What can hang from each mark:
z900: z429
z97: z667
z429: z667 z778
z379: z662 z978
z667: z5 z429 z662 z978
z978: z379 z667
z778: z429 z662
z662: z379

Every row comes from one small tree of marks. The marks that hang from a mark follow it in brackets, in the order of their numbers. Every link used is in the known rows. Which tree was each row made from?
Known rows:
z662[z379[z978[z667]]]: [-1.41  0.83 -2.67  2.41 -1.37  1.99  1.73 -0.52  3.99 -1.04  1.44  3.81
 -1.60  4.04 -1.28 -1.87  0.80 -1.35  0.74 -2.20 -3.82  0.79]
z978[z379 z667[z429 z662]]: [-0.65  0.48 -3.63  1.00 -0.32 -2.74  2.73 -0.10  2.74  0.97  0.40  3.12
  1.93  5.28 -2.55 -0.31 -1.69  1.32  0.49 -0.21 -1.80  0.62]
z978[z667]: [-0.64  0.89 -3.91  1.94 -1.33 -1.23  2.42 -0.03  4.17  0.47  0.77  2.48
 -1.47  1.25 -1.87 -0.85  0.20 -1.60  1.02 -0.66 -4.45  0.70]
z978[z379[z662]]: [-0.45  1.25 -3.95  1.55 -0.73 -0.95  1.52  0.70  3.19  1.53  0.52  1.74
  1.87  3.82 -1.96 -0.49  1.73 -3.11  0.46  0.55 -2.24 -0.16]
z667[z5 z429]: [ 0.97  0.57 -2.97  1.35 -0.20  0.66  1.28 -0.95  1.21 -0.05  0.40  3.49
 -1.45  1.31 -2.73 -0.28 -1.52 -0.29  5.39 -1.41  0.67  0.97]
z778[z429[z667[z5]] z662]: [-0.57  0.21 -2.64 -0.23  0.45  0.17  2.15 -0.03 -1.34 -1.34  0.57  3.59
 -1.35  3.77 -1.65 -1.78  3.73 -1.02  5.18 -3.84 -1.64  4.60]
z778[z429[z667[z5]] z662[z379[z978]]]: [-1.22  0.07 -1.71  0.13  0.44  2.21  1.85 -0.32 -1.08 -2.36  1.02  4.65
 -1.26  6.14 -1.00 -2.50  4.13 -0.24  4.60 -4.97 -1.76  4.76]
z900[z429[z667[z5 z662 z978] z778]]: [ 0.35  1.93 -4.12  0.37 -1.88  1.09  1.88 -1.05  0.95 -0.39 -0.01  5.21
 -1.87  4.09 -1.73 -1.36 -0.92  0.47  1.15 -3.99 -0.02 -0.93]
z97[z667[z5 z429 z662 z978]]: [ 0.94  1.39 -2.63 -2.14 -0.91 -0.34  1.38 -1.87  3.19 -0.48  0.11  3.43
 -0.63  4.16 -1.14 -0.16 -4.50  4.47  1.24 -4.00  0.94  1.46]
z667[z5 z429[z778] z662[z379] z978]: [ 0.67  1.66 -1.80 -0.09  0.24  0.10  0.95 -1.87  0.84 -0.42  0.80  6.51
 -2.18  6.85 -1.32 -0.61 -3.33  2.86  1.95 -4.66  2.47 -1.10]
z662[z379[z978[z667[z429]]]]: [-1.31  0.56 -3.29  2.21 -1.08  2.19  1.53 -0.49  2.88 -0.95  1.14  4.15
 -1.36  4.35 -1.73 -1.67 -0.34 -0.55  1.82 -2.29 -2.86  1.00]
z778[z429[z667] z662[z379[z978]]]: [-2.00  0.19 -2.96  0.24  0.09  2.66  1.86  0.06 -1.43 -2.44  1.06  4.48
 -1.18  6.06 -1.27 -2.67  3.84 -1.41  4.04 -5.07 -2.54  4.66]
z900[z429[z667]]: [-0.18  0.84 -5.14  1.72 -2.33  1.87  2.11 -0.20  1.17 -0.47  0.77  4.00
 -2.19  2.33 -2.86 -1.32  0.40 -2.53  2.56 -2.13 -1.88  0.78]
z662[z379[z978[z667[z5 z429[z778]]]]]: [-0.95  1.01 -2.96  1.96 -1.05  2.03  1.24 -0.45  2.47 -0.79  0.66  5.03
 -1.40  4.04 -1.64 -1.79 -0.53  0.13  2.50 -1.84 -2.34  0.06]
z667[z5 z429 z662[z379] z978]: [ 1.13  0.76 -0.80  0.16  0.70 -0.08  1.28 -2.55  1.76 -0.63  1.51  5.32
 -2.23  7.39 -1.20 -0.24 -2.79  3.24  1.62 -5.20  2.66  0.49]
z429[z667[z5 z662[z379]]]: [ 0.75  0.93 -1.39  0.98  0.03  0.30  2.08 -1.60  1.92 -0.43  1.63  4.98
 -2.79  5.80 -2.11 -0.70  2.94  0.33  3.12 -4.54 -0.97  2.30]
z978[z379 z667[z429[z778[z662]]]]: [-1.41  0.94 -5.31  1.33 -0.78 -2.22  2.23  1.22  1.63  0.32 -0.16  4.00
  1.75  3.51 -2.31 -1.28 -1.43 -0.40  0.97  1.72 -2.85  0.02]
z978[z667[z5 z429[z778] z662]]: [ 0.41  1.06 -3.14  0.18 -0.45 -1.20  2.01 -0.32  2.23  1.08 -0.37  4.17
 -0.70  3.85 -2.70 -0.37 -1.81  2.13  3.53 -2.90 -1.20 -0.16]
z662[z379]: [-0.79  0.92 -2.56  2.29 -1.19  1.11  1.49 -0.08  2.73 -0.49  2.45  4.94
 -3.50  3.83 -2.20 -1.32  0.47 -3.51  2.32 -1.26 -2.38  0.20]
z429[z667 z778]: [-0.80  2.44 -5.92  1.60 -1.41  0.84  1.79 -0.07  0.24 -0.39 -0.22  4.63
 -1.94  0.50 -2.27 -1.49  1.96 -3.02  3.14 -1.19 -3.19  0.38]
z900[z429]: [-0.38  0.85 -4.38  1.64 -2.68  2.03  1.82  0.27  2.33 -0.11  0.97  3.46
 -2.03  1.83 -2.85 -1.25 -1.58 -3.35  2.37 -1.74 -1.55 -0.87]
z429[z667[z5 z978[z379]] z778[z662]]: [-0.37  2.21 -4.01  0.84 -0.19 -1.18  1.71 -0.81  0.83 -1.57 -0.10  4.83
 -0.01  3.33 -0.15 -1.87  2.06 -0.05 -0.22 -1.34 -1.39  1.05]
z900[z429[z667[z5]]]: [ 0.53  0.72 -3.89  1.59 -1.97  1.50  2.05 -0.60  1.47 -0.33  0.72  4.10
 -2.29  2.43 -2.62 -1.17  0.57 -1.38  3.09 -2.08 -1.06  0.91]
z379[z662]: [ 0.09  1.17 -4.30  0.89 -0.93  0.74  0.93  0.64  3.08  1.86  0.35  1.55
 -0.37  3.24 -2.21 -0.34  2.19 -3.39  2.45 -3.01 -2.50  0.24]

Which tree is each row?
[-0.74  0.25 -1.75 -0.06  0.83 -0.16  1.89 -0.69 -1.14 -2.04  1.70  5.41
 -2.67  6.63 -0.45 -2.11  3.09  0.13  2.88 -4.15 -1.06  4.38] | z778[z429[z667[z5 z978]] z662[z379]]
[-0.55  0.68 -2.63  0.53 -0.42  3.22  1.33 -1.03  1.14 -0.80  0.98  4.36
 -0.71  6.55 -2.85 -0.87 -1.60  0.47  3.65 -6.03  0.43  0.86] | z667[z429 z662[z379[z978]]]
[ 0.43  2.66 -3.38  0.28 -0.32 -0.44  1.84 -1.98  1.18 -0.57 -0.25  4.80
 -1.63  3.35 -0.77 -1.03  1.09  1.19  0.93 -4.20 -0.62  0.24] | z429[z667[z5 z662 z978] z778]
[-0.40  1.73 -2.43 -1.47 -1.68  0.01  1.60 -1.22  4.42 -0.77  1.52  4.19
 -1.97  5.66 -0.74 -0.91 -3.03  1.89 -1.16 -3.96 -1.52  0.84] | z97[z667[z662[z379] z978]]
[-0.72  0.48 -2.55 -0.12  0.85 -1.34  2.32 -0.72 -0.89 -1.73  0.59  3.56
  0.00  4.63 -0.24 -1.87  2.89  0.22  1.99 -2.58 -1.01  4.29] | z778[z429[z667[z5 z978[z379]]] z662]
[ 0.50  1.50 -1.63  2.02 -0.14 -2.25  1.84 -2.06  3.95 -0.70  1.01  2.73
  0.17  2.04  0.26 -0.88 -0.62  0.15 -1.73  0.92 -0.20 -0.03] | z667[z5 z978[z379]]
[-0.66  1.57 -4.77  0.78 -2.42  2.33  1.89  0.31  0.23 -0.23  0.76  6.28
 -2.59  5.33 -3.15 -1.65 -0.25 -1.72  2.67 -3.73 -1.35 -0.96] | z900[z429[z667[z662[z379]] z778]]
[-0.87  2.19 -5.77 -0.88 -1.86 -0.79  1.34 -0.29  1.92 -0.55 -0.46  4.08
  0.76  1.89 -1.12 -1.02 -5.13  1.57 -0.22  1.18 -0.98 -0.10] | z97[z667[z429[z778] z978[z379]]]
[-0.20  1.15 -5.14  1.60 -2.08  1.27  2.06 -1.07  1.45 -0.87  0.75  3.93
 -2.15  2.60 -1.64 -1.41 -0.39 -1.46  0.34 -2.49 -1.37  0.66] | z900[z429[z667[z978]]]
[-0.32  1.93 -3.39  0.79 -0.31  0.20  1.32 -0.88  0.60 -1.85  0.79  6.31
 -2.78  4.69 -0.33 -2.04  2.19 -0.19  0.96 -3.43 -1.48  1.19] | z429[z667[z5 z978] z778[z662[z379]]]
[ 0.48  0.09 -1.61  0.62  0.01 -1.19  2.08 -0.73  2.92  0.74  1.20  4.79
 -1.88  6.33 -2.61 -0.26 -1.19  2.46  3.06 -3.31 -0.90  1.04] | z978[z667[z5 z429 z662[z379]]]
[-0.39  0.32 -5.14  1.29 -0.29 -2.68  1.88  1.00  2.70  2.32 -0.23  2.23
  2.56  5.01 -2.34 -0.13 -0.02  0.07  0.66  1.20 -2.68  0.66] | z978[z379[z662] z667[z429]]
[ 0.36  1.59 -3.85  0.27 -0.13  0.23  0.75 -1.10  0.49 -1.18 -0.29  4.55
 -1.03  2.57 -0.82 -1.22 -2.62  1.07  2.31 -2.88  1.24 -0.09] | z667[z5 z429[z778[z662]] z978]
[-2.17  0.23 -2.18  0.17 -0.28  2.82  1.60  0.56 -0.25 -2.10  1.30  3.98
 -0.96  5.50 -1.33 -2.66  1.94 -2.21  3.84 -4.56 -2.26  3.03] | z778[z429 z662[z379[z978]]]
[-0.97  0.03 -2.24  1.01 -0.49  2.20  1.31  0.03  2.51 -1.76  1.26  4.07
 -0.98  5.81 -1.56 -1.90  0.79 -0.07  2.54 -4.57 -1.97  2.21] | z778[z662[z379[z978[z667[z5 z429]]]]]
[-1.62  1.36 -4.59  1.01 -2.96  4.17  1.15  1.18  1.29 -1.32  0.59  5.13
 -1.37  4.17 -2.38 -2.62 -1.18 -3.04  2.17 -3.54 -1.85 -1.61] | z900[z429[z778[z662[z379[z978]]]]]
[-0.25  1.42 -5.13 -0.98 -1.71  0.17  1.29 -0.99  2.63 -0.83  0.12  3.18
 -0.92  1.62 -1.20 -0.66 -4.65  1.58  0.76 -1.44 -0.96  1.42] | z97[z667[z429 z978]]
[ 0.71  0.29 -2.33  0.40 -0.14 -1.39  2.22 -0.89  3.00  0.96  0.25  3.31
 -0.74  4.29 -2.58 -0.07 -1.37  2.47  3.19 -3.38 -1.00  1.11] | z978[z667[z5 z429 z662]]
[-1.26  2.18 -4.97  0.94 -0.78  0.64  1.41 -0.32  0.23 -1.96  0.83  6.13
 -2.61  4.52 -0.58 -2.23  1.91 -1.60  0.25 -3.59 -2.48  1.05] | z429[z667[z978] z778[z662[z379]]]
[ 0.80  1.28 -1.39  0.85  0.31 -0.51  2.01 -2.66  2.26 -1.04  1.63  4.90
 -2.79  6.09 -0.62 -0.74  1.96  1.64  0.39 -4.93 -0.31  2.17] | z429[z667[z5 z662[z379] z978]]
[ 0.05  0.88 -3.19  0.92 -0.83  1.52  1.16 -0.32  4.90  1.30 -0.92  0.28
  1.90  3.64 -0.85 -0.86  2.72  0.52  1.10 -4.09 -3.50  1.03] | z379[z662 z978[z667[z5]]]
[ 0.57  0.49 -0.80  0.41  0.18  2.64  1.19 -1.69  1.61 -0.72  0.94  4.58
 -0.89  6.77 -2.50 -0.65 -1.26  2.24  4.49 -5.82  1.68  0.98] | z667[z5 z429 z662[z379[z978]]]
[ 0.17  1.92 -4.93  1.27 -2.14  1.09  1.69 -0.80  0.85 -0.63 -0.01  5.17
 -2.25  2.18 -1.51 -1.59 -0.79 -0.66  1.29 -1.77 -0.78 -0.84] | z900[z429[z667[z5 z978] z778]]
[-0.08  1.15 -5.10  1.10  0.04 -1.15  1.09 -0.83  1.44  0.60 -0.04  2.58
  1.68  4.16 -0.98 -0.22 -1.93  0.01 -0.52 -0.52  0.40  0.26] | z667[z429 z978[z379[z662]]]
[ 0.66  1.46 -1.67 -1.66 -1.63  0.11  1.74 -0.71  4.60  0.03  0.61  2.94
 -0.99  3.37 -1.98 -0.41 -1.77  1.91  2.36 -3.47 -1.21  1.15] | z97[z667[z5 z662]]
[-1.71  0.13 -2.18  0.11 -0.12  1.06  1.73  1.04 -0.58 -1.35  1.99  4.78
 -2.38  5.75 -1.92 -2.18  1.67 -2.93  4.36 -3.48 -2.03  2.75] | z778[z429 z662[z379]]
[-1.16  2.05 -5.65  0.80 -1.20  1.23  1.63  0.61 -0.06 -1.24 -0.03  4.70
 -1.55  2.12 -2.11 -1.95  2.81 -3.02  3.13 -3.24 -3.22  1.31] | z429[z667 z778[z662]]
[ 0.26  2.56 -4.55  1.13 -0.24 -1.54  1.37 -0.99  1.18  0.27 -0.61  4.24
  0.34  3.06 -0.33 -1.08  2.21  0.07 -0.11 -0.25 -1.34  0.07] | z429[z667[z5 z978[z379[z662]]] z778]
[ 0.17  0.99 -4.14  1.28 -0.79 -1.18  1.77  0.00  2.05  0.80 -0.37  4.07
 -1.21  1.44 -2.42 -0.71 -1.62  0.76  3.66 -0.17 -2.06 -0.11] | z978[z667[z5 z429[z778]]]
